Each row comes from the steps of one path. Every step used is in the known rows, and no mark comes twice. Write the path behind each row, first mark first.
Known rows:
e -> l -> d -> x: [-0.71  0.38 -1.56  2.31 -3.32  1.95  1.05 -1.23  1.78  2.80  2.80  0.23
  0.30 -2.31 -0.07 -0.66  0.64  1.06 -1.01  1.93  4.99 -1.79]
s -> d -> x -> k: [-1.50 -0.05 -1.61 -1.13 -1.82 -0.82 -3.02  0.32  4.43  2.85  2.52  0.72
 -1.74  0.28 -0.87  2.20  1.48 -2.05 -4.73  1.72  1.37  0.26]
d -> x -> e -> l -> k: [ 3.18  0.11 -1.85  1.02  2.33  0.10  3.41 -3.28  2.14  2.84  2.67 -1.54
  0.33 -0.27 -1.30 -1.80  1.14 -0.41  0.02  2.53  1.55 -0.01]
k -> x -> a -> l -> d: [ 0.49  1.09 -0.96  2.72  1.75 -2.80  0.45 -4.02 -0.78  2.18 -0.08  0.38
  0.44 -3.49 -2.61 -2.17  1.93 -3.30 -0.93  1.39  1.36  1.43]
s -> a -> l: [-1.26  0.04 -2.06  1.61  3.85 -1.31  3.24 -2.77 -1.69  0.10 -2.37  0.87
 -0.34  1.02 -2.00 -0.03 -0.74 -1.68  2.17 -0.85 -0.33  1.00]
q -> x -> e -> l: [ 1.61  2.17 -1.79  2.40  3.28 -0.80  0.50 -1.42  2.53 -1.60  0.39  1.28
 -0.82  0.72 -2.74 -2.14  1.29  0.97  0.84 -0.26  0.82 -1.81]
a -> l -> q -> x: [ 3.89  4.82 -0.75 -0.76 -0.65 -2.31 -2.58 -1.01 -0.17 -2.18 -0.67  1.28
  1.53 -2.39 -3.50 -4.82  1.12  0.30  0.53 -3.35 -0.22 -0.09]
k -> x -> e -> l: [ 0.89  1.82 -2.85  3.36  3.69 -0.41  0.16 -1.17  1.74  0.98 -0.83 -0.21
 -0.71 -0.48 -1.72 -1.05  1.03  0.25  0.32  1.90  1.48 -0.97]
a -> l -> d -> x -> e: [ 1.54  2.60 -1.87 -0.34  0.06  1.27  1.03 -1.86  3.72  1.03 -0.01 -0.79
  1.61 -1.01 -1.83 -3.03  2.49 -0.55 -1.36  2.47  5.94  1.37]
d -> x -> e -> l: [ 0.73  0.75 -2.57  2.68  2.59  1.03  1.99 -0.14  3.34  0.01  0.22  0.78
 -0.91  0.63 -1.59 -0.87  0.61  1.40 -0.39  1.43  3.44 -2.04]
q -> x -> k -> l: [-0.60  2.75 -2.52 -0.52  0.90 -4.03 -5.18 -2.36  0.05  2.71  3.69 -1.72
 -1.82 -1.04  2.33  0.76  4.41 -0.12 -2.19 -0.43 -3.36  1.34]
q -> x: [ 1.87  3.29 -0.27 -1.61 -2.48 -0.98 -2.17 -1.60 -0.78 -2.37  1.71  0.42
  0.44 -0.81 -1.71 -2.04  1.43  1.21  0.52 -2.17 -1.09 -0.24]
l -> k: [ 2.63 -0.52 -0.23 -0.89  0.73 -0.63  1.81 -3.29 -0.17  2.70  2.47 -2.07
  0.93 -0.72 -0.29 -1.24  0.64 -1.49  0.27  1.40 -0.63  1.41]
q -> x -> a -> l: [ 2.29  1.32 -1.51 -0.02  2.89 -3.58  2.67 -1.88 -1.28 -2.80 -1.61  1.53
 -1.43 -0.87 -3.59 -1.42  1.28 -0.37 -1.66 -1.26 -1.55  0.96]
s -> a -> l -> k: [ 1.81 -0.41 -1.57  0.36  3.26 -1.50  4.15 -5.20 -1.34  2.85  0.88 -1.57
  0.75 -0.02 -1.65 -1.23  0.12 -2.63  1.82  0.78 -0.98  2.10]
l -> d: [-0.60  0.38  0.85  2.14 -0.51 -0.53 -1.13 -2.73  0.75  2.48  1.84  0.55
  1.46 -2.04 -0.85 -1.93  1.10 -2.49  0.59  0.91  1.82  0.14]
a -> l -> q -> x -> k: [ 2.24  3.52 -1.70 -0.76  0.36 -3.89 -5.53 -1.46  2.84  0.31 -0.10  1.54
  0.07 -1.30 -3.03 -2.65  2.91 -2.03 -2.19 -2.58 -1.55  1.06]
x -> e -> l: [ 0.63  0.48 -1.66  3.21  4.54 -0.40  1.63 -0.48  2.90 -0.45 -0.48  1.09
 -0.95  1.13 -1.97 -1.09  0.60  0.30  0.50  0.90  1.37 -1.70]
d -> x -> k: [-0.56  0.57 -2.22 -0.79 -2.25 -0.51 -3.13 -0.30  3.61  2.60  1.19 -0.15
 -0.87 -0.26 -0.04  1.02  2.35 -0.44 -3.68  0.80  1.41  0.71]
d -> x -> a -> l -> q: [ 4.14  2.07 -1.85  0.90  1.65 -1.30  0.76  0.94  1.17 -0.01 -2.97  1.00
  0.38 -2.45 -4.44 -3.72  0.24 -0.50 -1.91 -0.57  2.87  0.92]
x -> e: [ 2.01  2.04 -0.94 -0.88  2.22  0.61  0.01 -0.76  2.92 -0.79 -0.97 -0.68
  0.98  1.02 -1.96 -2.38  1.78 -0.76 -0.48  1.51  2.47  1.82]
k -> l -> d -> x -> q: [-0.15  2.17 -0.48 -0.62 -1.45  1.95 -2.43 -1.76  2.63  1.91  1.99 -1.82
  1.25 -2.52  0.74 -0.28  4.06  2.31  0.32  1.66  6.70  2.95]
e -> l -> d -> x -> k: [-1.15  0.42 -2.28  1.57 -1.41 -1.02 -3.10 -1.51  4.14  3.74  2.26  0.64
 -0.74 -1.16 -0.59  0.07  2.63 -1.42 -3.15  1.30  2.11 -0.24]
q -> x -> k: [ 0.72  2.43 -1.30 -1.16 -0.96 -3.11 -5.28 -1.83  2.35  0.17  1.52  0.71
 -0.57 -0.18 -1.72 -0.90  3.15 -1.28 -2.07 -1.60 -2.13  0.90]
a -> l: [-0.49  0.11 -0.45  0.59  3.57 -2.78  2.74 -0.82 -0.61 -0.48 -2.39  1.20
  0.03 -0.60  0.01 -0.38 -0.12 -0.97  0.02 -1.39 -0.89 -0.36]
l -> d -> x: [-0.27  0.76 -1.11  0.48 -4.81  2.32  0.18 -1.25  1.37  2.76  2.51 -0.57
  1.03 -2.42  0.09 -1.01  0.98  0.65 -1.45  2.00  5.29 -0.36]

Write each row's path:
[ 3.64  3.74 -2.52 -1.15  1.16  0.13 -1.24 -3.19  1.03  2.65 -0.39 -3.76
  1.85 -1.60 -1.79 -2.88  2.88 -1.55 -0.51  3.65  2.37  3.47]	l -> k -> x -> e
[ 5.49  3.00 -1.60 -0.64 -0.86 -1.27 -1.34 -0.95 -0.29 -2.94  0.36  0.50
 -1.38 -1.18 -6.46 -3.33  1.85  0.51 -2.38 -0.37  0.06  2.09]	l -> q -> x -> a
[-1.64  1.12 -2.36  0.38  2.07 -3.58 -4.09 -1.48  0.38  3.87  2.78 -2.01
 -2.03 -0.61  3.19  1.60  3.74 -0.72 -2.36  0.62 -2.81  1.43]	x -> k -> l
[-1.10 -0.25  0.05  4.74  1.71 -1.13 -0.03 -2.66  1.33  2.40  2.07  1.67
  0.34 -1.77 -1.10 -1.48  0.67 -1.91  1.12  0.64  1.47 -2.01]	e -> l -> d
[ 3.67 -0.51 -1.22 -0.26  3.58 -2.81  4.48 -4.11 -0.72  1.60  0.90 -1.34
 -0.21 -1.00 -2.11 -1.55  1.16 -2.13 -1.05  1.40 -1.45  2.16]	x -> a -> l -> k
[ 1.96  3.08 -0.96 -1.09  1.82 -0.37 -2.22 -3.47  0.09  2.34 -0.88 -3.27
  1.89 -3.29 -0.52 -0.77  3.65  0.47  1.50  1.48  3.20  4.59]	a -> l -> k -> x -> q
[ 4.10  1.91 -1.42  1.16  3.08 -2.21  0.51  0.47  0.89 -0.39 -3.35  1.51
  0.46 -2.01 -4.57 -3.75  0.08 -1.44 -1.35 -1.01  1.46  1.25]	x -> a -> l -> q
[ 2.06  3.09 -1.91  0.45  0.29 -3.31 -5.99 -1.15  3.25  0.69  0.78  1.55
 -0.37 -0.96 -3.15 -2.38  2.70 -1.41 -1.77 -2.00 -1.35  0.10]	e -> l -> q -> x -> k
[-0.92  0.82 -1.81  0.26 -2.47 -0.72 -3.59 -1.47  3.83  3.78  2.22  0.11
 -0.31 -1.35 -0.42 -0.15  2.79 -1.73 -3.42  1.35  2.16  0.84]	l -> d -> x -> k
[-0.10  0.71 -0.51  4.34  2.73 -0.69  0.06 -3.08  2.75  2.06  1.51  1.23
  0.78 -1.36 -2.14 -2.66  1.45 -2.24  0.71  1.42  2.81 -1.06]	x -> e -> l -> d
[ 1.73  2.59 -1.62 -0.56 -1.06  2.20  0.04 -1.56  3.88  1.21  0.70 -1.05
  1.72 -0.76 -1.82 -3.09  2.53 -0.18 -1.59  2.88  6.30  1.51]	l -> d -> x -> e
[ 5.17  3.20 -2.15 -0.45 -0.32 -1.95 -1.82 -1.16 -0.84 -2.15  1.26 -0.33
 -1.80 -1.41 -5.22 -2.91  2.52  0.74 -2.53 -0.09 -0.49  2.35]	k -> l -> q -> x -> a
[ 3.16 -0.16 -1.37  1.31  3.97 -0.85  3.04 -3.69  1.90  2.51  2.19 -1.22
  0.21  0.01 -1.55 -1.91  1.06 -1.29  0.53  2.09  0.09  0.18]	x -> e -> l -> k
[ 4.80  5.26 -1.26 -1.65  0.35  0.02 -2.62 -1.22  3.03 -2.08 -0.75 -0.13
  2.04 -0.49 -4.40 -5.46  2.63 -0.17 -0.18 -0.34  2.71  1.90]	l -> q -> x -> e
[ 4.30  2.92 -2.11  1.21  2.41 -2.28 -0.70  0.16 -0.11  0.41 -3.64  0.33
  0.54 -3.12 -4.68 -3.93  0.48 -1.49 -1.33 -0.28  1.37  1.64]	k -> x -> a -> l -> q
[ 2.02  2.12 -2.92  1.50  0.36 -0.94 -0.82 -3.62 -2.32  4.82  1.13 -3.60
  0.36 -3.53 -0.12 -0.58  1.15 -0.75  0.46  2.78 -0.45  0.97]	e -> l -> k -> x
[ 1.65  1.14 -2.48  0.81  3.24 -3.33  2.40 -1.68 -2.12 -0.28 -2.64 -0.12
 -1.42 -1.95 -2.80 -0.40  1.17 -1.07 -1.95  0.70 -0.79  1.72]	k -> x -> a -> l
[ 1.36  2.96 -2.25 -0.53 -0.46  1.54 -0.45 -1.91  3.27  2.09  1.44 -1.81
  1.24 -1.02 -0.65 -2.58  3.29  0.00 -1.81  3.18  5.54  1.68]	k -> l -> d -> x -> e
[ 1.33 -0.27 -1.47  0.75  4.17 -3.20  3.81 -1.21 -0.78 -1.69 -2.33  1.25
 -1.62 -0.34 -2.86 -0.46  0.62 -0.96 -2.00 -0.14 -1.00  1.12]	x -> a -> l
[ 2.50 -0.36 -1.51  0.78  2.60 -0.18  3.60 -2.91  2.80  3.17  3.53 -1.00
 -0.31  0.11 -1.92 -0.98  0.54 -1.51 -0.81  3.14  1.58 -0.21]	s -> d -> x -> e -> l -> k
[ 0.84 -0.42 -1.77 -0.12  2.20 -2.07  4.40 -0.24  0.23 -0.89 -0.83  1.35
 -2.18 -0.45 -2.97  0.63  0.10 -0.94 -3.68  0.97  1.11  0.51]	s -> d -> x -> a -> l
[ 0.54  1.64 -0.29 -1.83 -1.71  2.76 -1.46 -0.09  2.80 -0.05  0.19 -1.20
  1.00 -1.18 -0.17  0.11  2.73  3.25  0.48  0.84  6.52  2.69]	d -> x -> q
[ 3.87  1.08 -1.51  0.89  3.13 -1.16  2.23 -4.13  1.59  1.62  2.81 -1.10
  0.45 -0.24 -2.05 -2.69  1.57 -0.82  0.81  1.32 -0.18  0.14]	q -> x -> e -> l -> k
[ 3.81  4.29 -0.99  0.91 -0.84 -1.26 -3.06 -0.57  0.62 -1.85  0.68  1.55
  0.67 -1.92 -3.89 -4.16  0.89  1.06  0.99 -2.85  0.10 -1.33]	e -> l -> q -> x
[ 1.05  1.26 -0.39  2.09  1.49 -3.05  0.77 -4.17 -0.14  0.51  0.74  1.52
  0.46 -2.74 -3.31 -3.01  2.00 -2.73 -0.67 -0.02  0.77  0.86]	q -> x -> a -> l -> d
[-1.01  2.31 -1.03  1.79  0.11 -3.34 -4.65 -4.28  0.65  4.31  4.45 -0.75
  0.23 -2.88  0.86 -1.33  4.15 -2.62 -1.05  0.64 -0.64  1.10]	q -> x -> k -> l -> d
[ 2.04  3.07 -2.63  0.46  0.16 -1.54 -4.86  0.53  1.95  3.88  0.71 -1.06
  0.17 -2.61 -0.22 -2.17  2.40 -0.45 -2.24  0.01  1.45  1.10]	d -> x -> k -> l -> q
[ 4.50  5.64 -1.79 -1.52  0.98 -0.69 -3.24 -1.48  2.54 -1.14  0.15 -1.01
  1.60 -0.78 -3.24 -5.06  3.38  0.00 -0.43 -0.15  2.10  2.15]	k -> l -> q -> x -> e
[-1.13 -0.40 -0.68 -1.47 -3.87  2.26  1.12  1.40  2.06  1.62  2.96  0.19
 -1.15 -0.22 -0.41  2.24 -0.95  0.10 -3.28  2.64  4.14 -1.05]	s -> d -> x
[-0.34  1.86 -0.88 -0.08 -0.68  2.31 -0.89 -2.61  2.35  1.32  0.31 -0.93
  1.52 -1.66 -1.56 -0.61  2.93  1.41  1.65  1.07  7.25  3.36]	s -> a -> l -> d -> x -> q
[-0.54  0.88 -1.27  0.69 -2.97  0.93  1.50 -1.54  1.05  2.55  1.34  0.18
  1.13 -2.83  0.06 -1.18  0.88  0.17 -1.35  1.26  4.77 -0.59]	a -> l -> d -> x
[ 1.93  0.42 -2.46  0.58 -1.88  0.36  1.07 -1.48  0.07  1.08  2.62 -1.32
 -2.16 -1.77 -2.70 -0.28  2.56  0.69 -3.96  3.13  2.97  2.11]	k -> l -> d -> x -> a
[ 1.98  2.43 -2.14 -1.66 -0.84  2.38  0.51 -0.27  3.59 -0.05 -0.21 -1.31
  1.05  0.27 -1.53 -2.04  1.93  0.94 -1.85  2.51  5.37  1.43]	d -> x -> e
[-1.71  1.10 -0.94  2.29  0.99 -3.00 -3.90 -3.76  0.93  5.17  3.88 -0.88
  0.04 -2.55  1.46 -0.75  3.78 -3.04 -1.23  1.39 -0.19  1.18]	x -> k -> l -> d
[ 0.36  0.12 -0.20  2.65  2.48 -2.69  1.64 -3.61  0.10  1.27  0.22  1.29
  0.33 -2.39 -2.81 -2.18  1.59 -3.18 -0.98  0.80  1.10  0.81]	x -> a -> l -> d
[-0.94  0.30  0.51  2.53  1.99 -2.44  0.84 -3.35  0.26  2.11  0.20  1.34
  1.43 -2.48 -0.84 -2.22  1.08 -3.20  0.45  0.00  1.11 -0.17]	a -> l -> d
